Each row comes from the steps of one path. Every step used is in the known rows, and no mark comes twice. Write the path behind each row, first mark first.
Known rows:
c, x, r, n, z, g: [-14.8   3.9  -7.8  10.8   5.5  32.8  -2.2  -8.7  20.9   4.0   6.9  -6.1
  -2.3  12.3  -9.1   2.9  29.4   8.9 -11.0 -11.7  24.8   6.1  22.7 -10.5
 -12.2]
n, w: [ -8.0  17.9 -15.7   9.5   7.8  24.4   8.3 -26.8   7.3  10.4  -4.4  10.2
   4.6 -13.0  -2.7  -2.5  18.8   9.3  -1.2 -25.2   1.5   3.3  10.7   3.1
   0.6]
r, n, z, g: [ -8.0  11.0  -9.5  15.7  24.5  33.7  -5.4  -5.2  27.3   5.5  -3.4 -12.3
   0.7  -3.7  -6.5   2.2  21.8   7.9  -2.5 -23.4   3.1   1.1  12.0  -6.4
  -4.6]
w, x, r, n: [ -6.2   5.1 -16.2  13.1 -22.9  23.0  12.7 -26.3  22.1   8.8  10.3  -5.2
  -6.2  -2.1  -6.9   4.0   5.4   3.5 -15.6  -9.9  21.2   3.8   2.8 -15.6
  21.9]
c, x, r, n, w: [-14.9  16.4 -15.5  11.0 -14.8  25.4  11.4 -29.9  18.1   5.9   3.5   6.3
   2.3   5.8  -5.0   1.2  27.5   9.5 -15.6 -11.5  22.9   7.0  13.0  -9.6
  -8.0]
d, x: [-16.8   6.0 -15.6   3.4  22.6  33.1   5.8  -5.8   3.5  17.5  18.2   4.3
  -0.7 -12.6  -3.0   0.8   1.7   9.9  -2.6 -17.1   3.5   3.0  13.2  -2.0
  -8.0]
x, r, n, z: [-10.1   5.3 -10.3  21.4   1.3  19.9   6.9 -23.6  25.4   6.2  -8.6 -10.0
   8.9  -1.6  -5.6  -4.2  22.8   8.0 -12.0 -13.5  26.4   2.0   8.8 -10.1
 -12.1]
d, x, r: [-18.3   0.0 -14.0   2.4   8.7  30.5   7.9 -15.6   6.3  14.6  16.2   3.5
  -2.1 -10.8  -0.5  -1.5   5.3   9.4  -9.6  -9.1  26.8   3.9  13.2  -0.6
 -11.3]
d, x, w, n, z, g: [-10.8  16.1 -16.6   3.4  25.3  42.5 -10.2  16.9   8.1   8.3   3.7   5.9
  -0.6 -18.9 -10.3  -2.3  16.8   8.7  -6.7 -10.1  21.4   3.0  25.0  -6.4
 -12.2]
r, x, w: [ -5.9  -0.6 -18.7   6.4   0.0  30.2   6.5 -10.7  12.4  14.2   8.2  14.9
  -8.5  -4.7 -12.4   2.4  -3.4   8.2   3.5  -8.6  16.3  -0.5   5.7  -6.3
  -8.0]
d, x, w, n: [-11.3  10.9 -21.3   7.2   2.1  36.0   0.9   9.6   3.1  14.5  10.2  13.4
  -0.6 -16.6  -7.5  -1.3  -3.6   9.4  -7.7  -6.7  19.4   3.8  15.3  -9.2
  -6.8]
c, x, w, n, z, g: [ -8.3   9.1 -13.9   8.9   3.2  33.6  -8.6  17.0   1.0   6.9   2.2  14.4
  -0.2   2.4 -16.7  -0.1  19.3   9.6  -3.9 -11.5  17.5   7.5  33.9  -9.9
  -6.6]
c, n, w, x, r: [ -8.8  17.9 -17.2   1.5 -21.5  13.5  16.9 -22.6  10.6   7.9  11.1  11.2
   0.6  -1.6  -6.4  -0.5  21.3   7.4  -8.8 -11.3  13.6   6.6  16.1  -6.9
  14.4]
r, x, w, n: [ -3.0   4.3 -20.9  14.1 -12.4  31.6   5.7  -4.0  15.2  13.7   5.1  12.2
  -8.2  -9.8 -17.3  -0.5  -7.7   7.6   1.3  -0.9  17.3   1.7   3.7 -15.0
  -2.9]
w, n, d: [ -5.2   6.0 -17.4  17.5  25.4  26.8  -0.1  -3.7   9.7  14.9  -1.7  -0.2
   1.3 -12.9  -1.2  -4.2   6.3   9.0  -2.7 -13.7   5.0   1.1   7.0  -5.7
   5.5]
z, x: [-12.8  -0.5 -11.7   8.2  21.8  38.4  -5.6 -16.3  -1.4  14.8  16.2   7.8
   2.8  -9.7 -12.8   0.7  -5.2  13.6   2.2 -17.1   4.5   3.6   8.6   0.0
   0.5]
v, n, w: [-12.0  18.7 -17.0  16.4  26.1  21.9   8.3 -21.8  26.4   8.8  -0.4  16.3
   6.3 -13.7   2.0  -2.2  17.0  10.5  -5.8 -21.9  -2.2   0.9   7.8  -3.8
   1.1]
x, w, n: [ -4.4   4.4 -18.9  15.6 -15.6  28.6   0.8   3.6   5.4  11.7  -3.3  15.2
   0.8  -8.7  -8.8  -2.4  -4.0   9.2  -3.5 -11.4  16.9   4.0  13.6  -7.5
   1.5]
c, x, w, n, d: [ -7.8   5.5 -20.9  11.6  10.5  29.3  -2.9  12.8  -0.8  14.5   3.5  18.5
  -0.3   2.0  -6.3  -0.2   8.3  10.9  -8.3  -7.2  18.5   4.1  21.9 -10.0
  -3.1]
w, x, r: [ -5.8  -1.1 -15.0   7.0 -19.1  20.4  13.1 -24.8   5.5  11.9  12.2   5.3
  -6.6  -4.9  -7.1   1.1   4.2   4.3 -10.2 -12.4  21.6   5.2  11.3  -6.2
  23.1]
c, n: [-13.1   0.5 -12.6  10.0  -0.1  19.2   7.1   4.8   8.2  15.1  12.1   7.9
   3.3   7.1  -5.1   1.0   0.9  12.9   5.9 -17.2  -6.2   4.5  16.0  -4.4
  -6.2]
n, d: [ -7.5   2.6 -15.3  11.2  37.1  25.3   0.9  -8.3   8.3  15.8   0.1   3.1
   1.3  -7.5   2.9  -1.1  10.0   9.8  -0.7 -21.2   4.1  -0.9   8.9   2.6
   0.4]
z, n, w, x: [ -2.9  25.4 -19.3   0.5 -15.7  35.4   8.1 -15.6   7.8   8.4   1.6   1.0
   0.4 -21.0  -0.5   2.3  16.8   5.2  -4.4 -25.7  -3.4   2.5  10.9  -1.8
  32.4]
x, w, n, z, g: [ -3.1  10.1 -13.9  12.4   6.6  34.1  -9.9  11.4  10.4   5.7  -8.5   8.0
   1.4 -11.0 -11.7  -3.1  16.3   8.2  -2.3 -15.7  18.8   3.3  23.2  -4.6
  -3.0]
u, n, d, x: [ -6.4   2.6 -15.8   4.2  61.5  25.3   3.4  -0.8   8.3  17.1   9.2  13.3
   1.4 -18.9   0.4   0.2   6.4   9.2 -13.8 -14.4  10.0   0.3  11.4   6.7
 -24.2]
c, n, w, x: [ -6.7  23.9 -18.7   3.1  -7.6  14.9  14.7 -13.5   7.1  10.9  12.3  11.9
   2.0  -2.8  -8.9   1.8  18.4   8.0  -2.1 -19.0  -9.1   5.3  15.4  -8.2
  17.9]
z, x, w, n: [ -7.6   4.5 -17.2  11.8   1.1  42.4 -10.6  -0.3  -0.8  11.3   7.9  17.7
   3.6 -12.7 -17.0  -1.1  -9.8  13.1  -3.5  -6.2  20.3   4.5  11.1  -6.8
  -0.1]
z, x, r, n: [-14.6  -0.8 -11.1  13.3   3.6  38.9  -3.8 -25.8  18.4   8.3  12.5  -2.6
   1.8  -4.1 -10.1   1.6   0.3  12.4 -10.4  -6.0  27.7   3.6   0.5  -7.2
  -5.5]

Write each row's path:
[ -2.7  10.6 -16.4  20.6  -1.4  22.8   0.3   2.6   6.3   9.7 -13.2  10.0
   9.8 -11.2 -12.2  -6.8  12.6   8.7  -5.2 -13.7  19.6   3.2  19.5  -9.4
  -7.2]
x, w, n, z
[ -8.3  24.0 -16.9  15.7   4.5  26.2   7.5 -27.8  23.9   7.3  -5.8   0.3
   5.1  -9.5  -2.2   0.4  20.0   8.0  -7.1 -22.7   1.1   1.8   2.3  -5.8
  -1.2]
r, n, w
[ -9.6  18.1 -15.4  14.3  -9.4  25.5  10.4 -37.5  27.5   4.1  -7.2  -0.7
   3.8  -7.0   0.5  -2.0  23.9   7.8 -13.9 -14.5  24.1   3.1   2.1  -4.2
  -5.5]
x, r, n, w
[-16.5  -1.7 -12.8  14.7 -17.9  26.6   8.6 -15.7  15.2  10.5  12.1   1.8
  -2.4  13.7  -6.6   3.6   9.8   9.4 -12.1  -8.2  22.1   7.0  13.3 -13.5
  -8.0]
c, x, r, n
[ -1.7   6.7 -22.8  11.7  19.9  31.8   0.9  -0.8  16.3  14.4   1.3   8.8
  -8.1 -12.1 -10.4  -1.4   1.3   8.2  -1.0   0.0  20.0  -2.5   1.5 -11.8
  -4.0]
r, x, w, n, d
[-12.9  10.9 -21.1  -7.0  34.1  49.5 -10.4  22.7   6.9  14.5   5.6   3.0
   1.7 -19.4  11.6   2.0   7.4  11.8  -6.5 -15.8  18.6  -4.2  14.9   5.5
  -7.9]
z, n, d, x, w
[ -2.6  22.8 -19.2   5.6  -2.4  21.5  13.9 -30.4   3.9  10.4   5.3   9.7
  -1.1 -15.7  -7.8   1.4  17.5   4.4  -5.9 -23.7  -1.2   4.1  10.6  -4.5
  27.0]
n, w, x
[ -7.8  20.1 -16.0   3.8  -4.2  39.1   2.7 -11.0  10.3   8.5  -7.1   1.7
   6.2 -17.9   5.2  -1.6  18.2  10.3   0.3 -27.4   0.0   1.7  11.0   5.7
   6.8]
z, n, w
[-13.0   5.3 -13.6  16.1  44.7  32.6 -10.4  -2.4  16.9   8.5   4.5  21.3
  13.1 -11.1 -11.8  -1.8   9.1  14.9  -7.1 -13.1  18.4  -0.9  16.3  -7.0
 -12.6]
v, n, z, x, w
[ -4.2  16.9 -17.7   4.3 -16.5  19.9  16.0 -40.0   7.8   7.4   3.4   9.3
  -1.9 -13.3  -6.1  -1.3  21.9   4.0 -13.3 -15.7  22.1   5.2  11.0  -2.5
  21.7]
n, w, x, r
[ -8.4   9.7 -11.2  20.0  22.2  34.1  -5.7 -11.3   1.1  11.6   2.8   1.5
  11.4 -17.4 -20.4  -6.8   8.4  12.8  -1.7 -11.2   9.3   4.8  13.1 -10.5
  -1.8]
w, n, z, x
[-13.2  -0.3  -7.5  11.4  20.1  30.5  -3.1 -27.0   2.6   9.7   4.9   4.0
  10.4  -9.7 -14.4  -5.8  15.9  12.8  -6.2 -10.9  31.2   3.7  15.4  -0.3
 -11.7]
n, z, x, r
[-11.6   5.8  -7.8   6.7  22.9  24.0  -3.8  13.0  13.6   9.0   5.8   0.3
   4.2   4.9  -8.2  -0.1  19.8  12.0   7.4 -21.3  -4.5   3.6  25.6  -1.3
 -11.5]
c, n, z, g
[-12.2  18.2 -15.4   7.8   3.5  17.8   9.6  -9.4  10.6  10.7   3.5  12.0
   7.3  -1.5  -3.7  -1.8  18.2  12.3   3.0 -20.3  -6.8   4.6  15.5  -0.7
  -8.0]
c, n, w
[-16.9   2.7 -16.0  -0.2  39.5  31.4   2.4 -11.5   8.5  15.4  12.0  -0.1
  -2.3 -13.7   6.7  -2.2  14.1  10.1 -11.9  -8.7  29.2  -0.2  11.1   2.4
 -13.1]
n, d, x, r
[ -9.3   2.4 -14.8  15.6  19.5  25.6   2.4 -18.6  27.4   9.6  -2.5  -8.9
  -0.2  -1.9   6.2  -0.4  15.0   8.6 -12.8 -10.9  27.2  -1.2   0.6  -4.9
  -6.0]
x, r, n, d
[-13.1   8.3 -21.0  -0.5  45.1  34.4  -4.0   6.6   3.6  16.5   8.5  12.2
  -0.4 -14.0   4.4   1.0   8.5  10.8  -8.3 -13.0  20.8  -2.8  14.4   2.8
 -13.9]
n, d, x, w
[ -6.2   6.5 -19.1  10.7  33.6  42.1 -15.6   2.8   1.8  12.4   3.9  14.2
   3.6 -15.8 -10.1  -2.1  -1.1  13.8  -5.5  -5.6  23.2   0.5   8.9  -3.4
  -1.1]
z, x, w, n, d
[-13.4   7.2 -18.3   7.8  27.9  32.7   2.3  -5.8  10.0  14.5   9.2  -2.2
  -1.9 -18.6   2.0  -5.2  10.2   9.3 -14.5  -0.6  31.1   2.1   9.9  -5.5
  -7.8]
w, n, d, x, r
[ -8.0  11.4 -11.8  23.6  13.1  22.1   5.2 -14.0  22.1   9.2  -6.7  -9.1
   9.7  -3.5  -7.7  -1.5  18.5   8.2  -5.5 -21.6   3.7   0.9   8.6 -11.7
  -7.4]
r, n, z
[-17.0  10.9 -12.8  12.6  16.6  27.9   7.2 -17.1  23.2   9.3   4.2 -11.2
   6.3  -9.7  -4.5  -3.1  22.7   8.4 -16.7  -8.8  28.6   1.7  10.9 -11.9
 -20.9]
d, x, r, n, z
[ -2.4   7.0 -20.7  14.4  15.8  29.1  -4.7   6.8   8.5  13.0  -7.0  11.9
   1.3 -11.3  -1.0  -3.3   4.8   9.2  -6.4 -10.8  19.9  -0.2  11.1  -4.5
   0.9]
x, w, n, d
[-16.9   9.4 -20.7  -3.9  42.3  28.8  -3.3  24.1   6.6  16.9  15.7  14.3
   2.2  -2.1   3.1   1.9   8.7  14.0  -4.3  -8.6  13.3  -1.5  19.9  -0.9
 -22.1]
c, n, d, x, w
[ -9.4  11.4 -13.5  15.7  21.7  37.3 -11.0  -8.2  14.1   7.1  -1.0   5.1
  12.1  -7.0 -16.4   0.5  12.0  13.1  -8.4 -12.9  21.4   0.0  10.5  -9.2
 -14.5]
r, n, z, x, w
[-13.5  17.9 -13.5  10.6   5.9  38.3  -1.2 -40.7  20.8   3.7   3.8   2.1
   5.5 -11.9  -9.0  -0.4  18.0  12.2 -13.7 -10.0  27.9   3.2   0.1  -3.8
  -6.2]
z, x, r, n, w
[ -6.3  23.0 -20.2  12.5  17.3  19.1  14.0 -25.5  23.1   8.9   9.3  15.0
   0.9 -16.5  -3.1   1.3  16.2   5.5 -10.8 -20.4  -5.0   2.0   7.8 -11.2
  27.3]
v, n, w, x
[ -8.0  17.4 -18.8  10.7   3.1  17.3  16.1 -35.1  26.0   5.7   8.2  15.3
  -0.9 -13.8  -0.5  -0.9  20.6   5.1 -18.1 -12.8  18.3   3.0   8.2  -9.4
  22.3]
v, n, w, x, r
[-11.3   5.8 -12.1  23.9  36.4  16.8   6.1  -8.4  24.4  11.3  -0.9   6.6
  11.0  -8.0  -2.1  -4.4  16.4  10.3  -4.8 -21.0  -0.2   0.1  14.2  -9.1
  -5.9]
v, n, z
[-12.5  12.4 -20.0   9.4  41.9  34.7   0.4   3.4   7.4  17.6  11.0  -1.8
  -0.4 -20.4   0.3  -3.0   6.1   9.8  -7.5  -8.9   7.2   1.0   9.2  -7.0
  -4.0]
w, n, d, x
[-16.9   5.1 -16.4  -4.9  27.0  45.5  -3.8   4.7  11.5  13.8   8.7  -9.1
  -0.4 -18.1  14.9  -1.2  12.8  11.0 -10.2 -11.0  27.5  -1.8  11.2   5.3
  -7.2]
z, n, d, x, r
[-10.7   4.2  -9.7  18.8   8.0  32.9  -3.8 -20.3   4.9   8.5   1.9   0.6
  10.4 -14.6 -18.4  -9.4  12.2  12.6  -9.3  -3.1  32.2   5.9  13.3  -8.6
  -6.4]
w, n, z, x, r
[-19.1   8.1 -19.0   9.0  72.2  30.4   0.8   2.5  24.1  16.8  16.7   6.6
   0.7 -15.9   9.7   0.7   8.6  11.3  -9.9 -14.0   2.2  -3.3   8.0  -5.2
  -8.2]
v, n, d, x
[-12.9  14.4 -22.2   5.1  42.6  37.5  -5.0   7.3  20.0  13.2   5.9   2.3
  -0.4 -10.4   4.3   3.8   9.0   9.6 -14.0 -10.6  19.5  -3.8   6.2  -6.2
 -15.5]
r, n, d, x, w
[-14.2   0.6 -14.7  12.8  14.2  26.4   3.8 -12.9  18.6  11.2   8.3  -1.8
  -2.5  11.7   0.8   2.5  18.1  10.1 -14.6  -7.8  25.4   2.7  11.5  -9.8
  -8.1]
c, x, r, n, d
[ -1.5  10.1 -18.6  17.9   1.0  26.0   6.0  -4.6  15.1  11.4  -3.8   7.8
   0.6 -12.3 -21.1  -5.0   8.6   7.2  -0.2  -3.4  20.4   0.9  10.1 -17.3
 -10.1]
r, x, w, n, z
[ -2.5  28.3 -20.2  11.5  -5.6  24.5  13.1 -31.3  20.8   7.4   3.7  -0.5
  -1.3 -12.2  -7.2   3.9  19.0   3.3 -12.0 -20.7  -1.6   2.7   2.1 -13.3
  25.2]
r, n, w, x
[-15.2  14.0 -18.8   8.7  50.4  35.4   0.0  -3.9  21.9  15.7  10.9  -9.8
  -0.9 -12.1   5.3   3.2  10.1   9.3 -10.4 -13.9   6.1  -2.5   2.2  -7.8
  -9.9]
r, n, d, x
[-16.7  -7.8 -11.9   7.7 -13.3  23.9   9.7 -14.8  -0.5  13.5  14.4  11.5
  -1.7  10.7  -7.4   0.8   9.1  10.5  -6.7 -10.6  23.1   8.2  21.9  -4.5
  -5.9]
c, x, r
[-20.1   2.3 -17.3   7.5  58.5  29.3   2.5  -6.6  27.2  14.0  15.5   5.6
  -0.8 -13.8  12.2  -1.9  11.7  11.0 -16.8  -5.8  25.5  -2.3   7.9  -4.0
 -12.6]
v, n, d, x, r
[ -4.6  10.6 -13.8  17.3 -10.6  17.3  12.4 -26.9  22.8   6.7   1.0  -9.7
   3.1  -4.2 -10.3  -0.4  21.4   3.4 -17.1 -12.0  24.1   3.0   8.5 -17.9
  14.3]
w, x, r, n, z
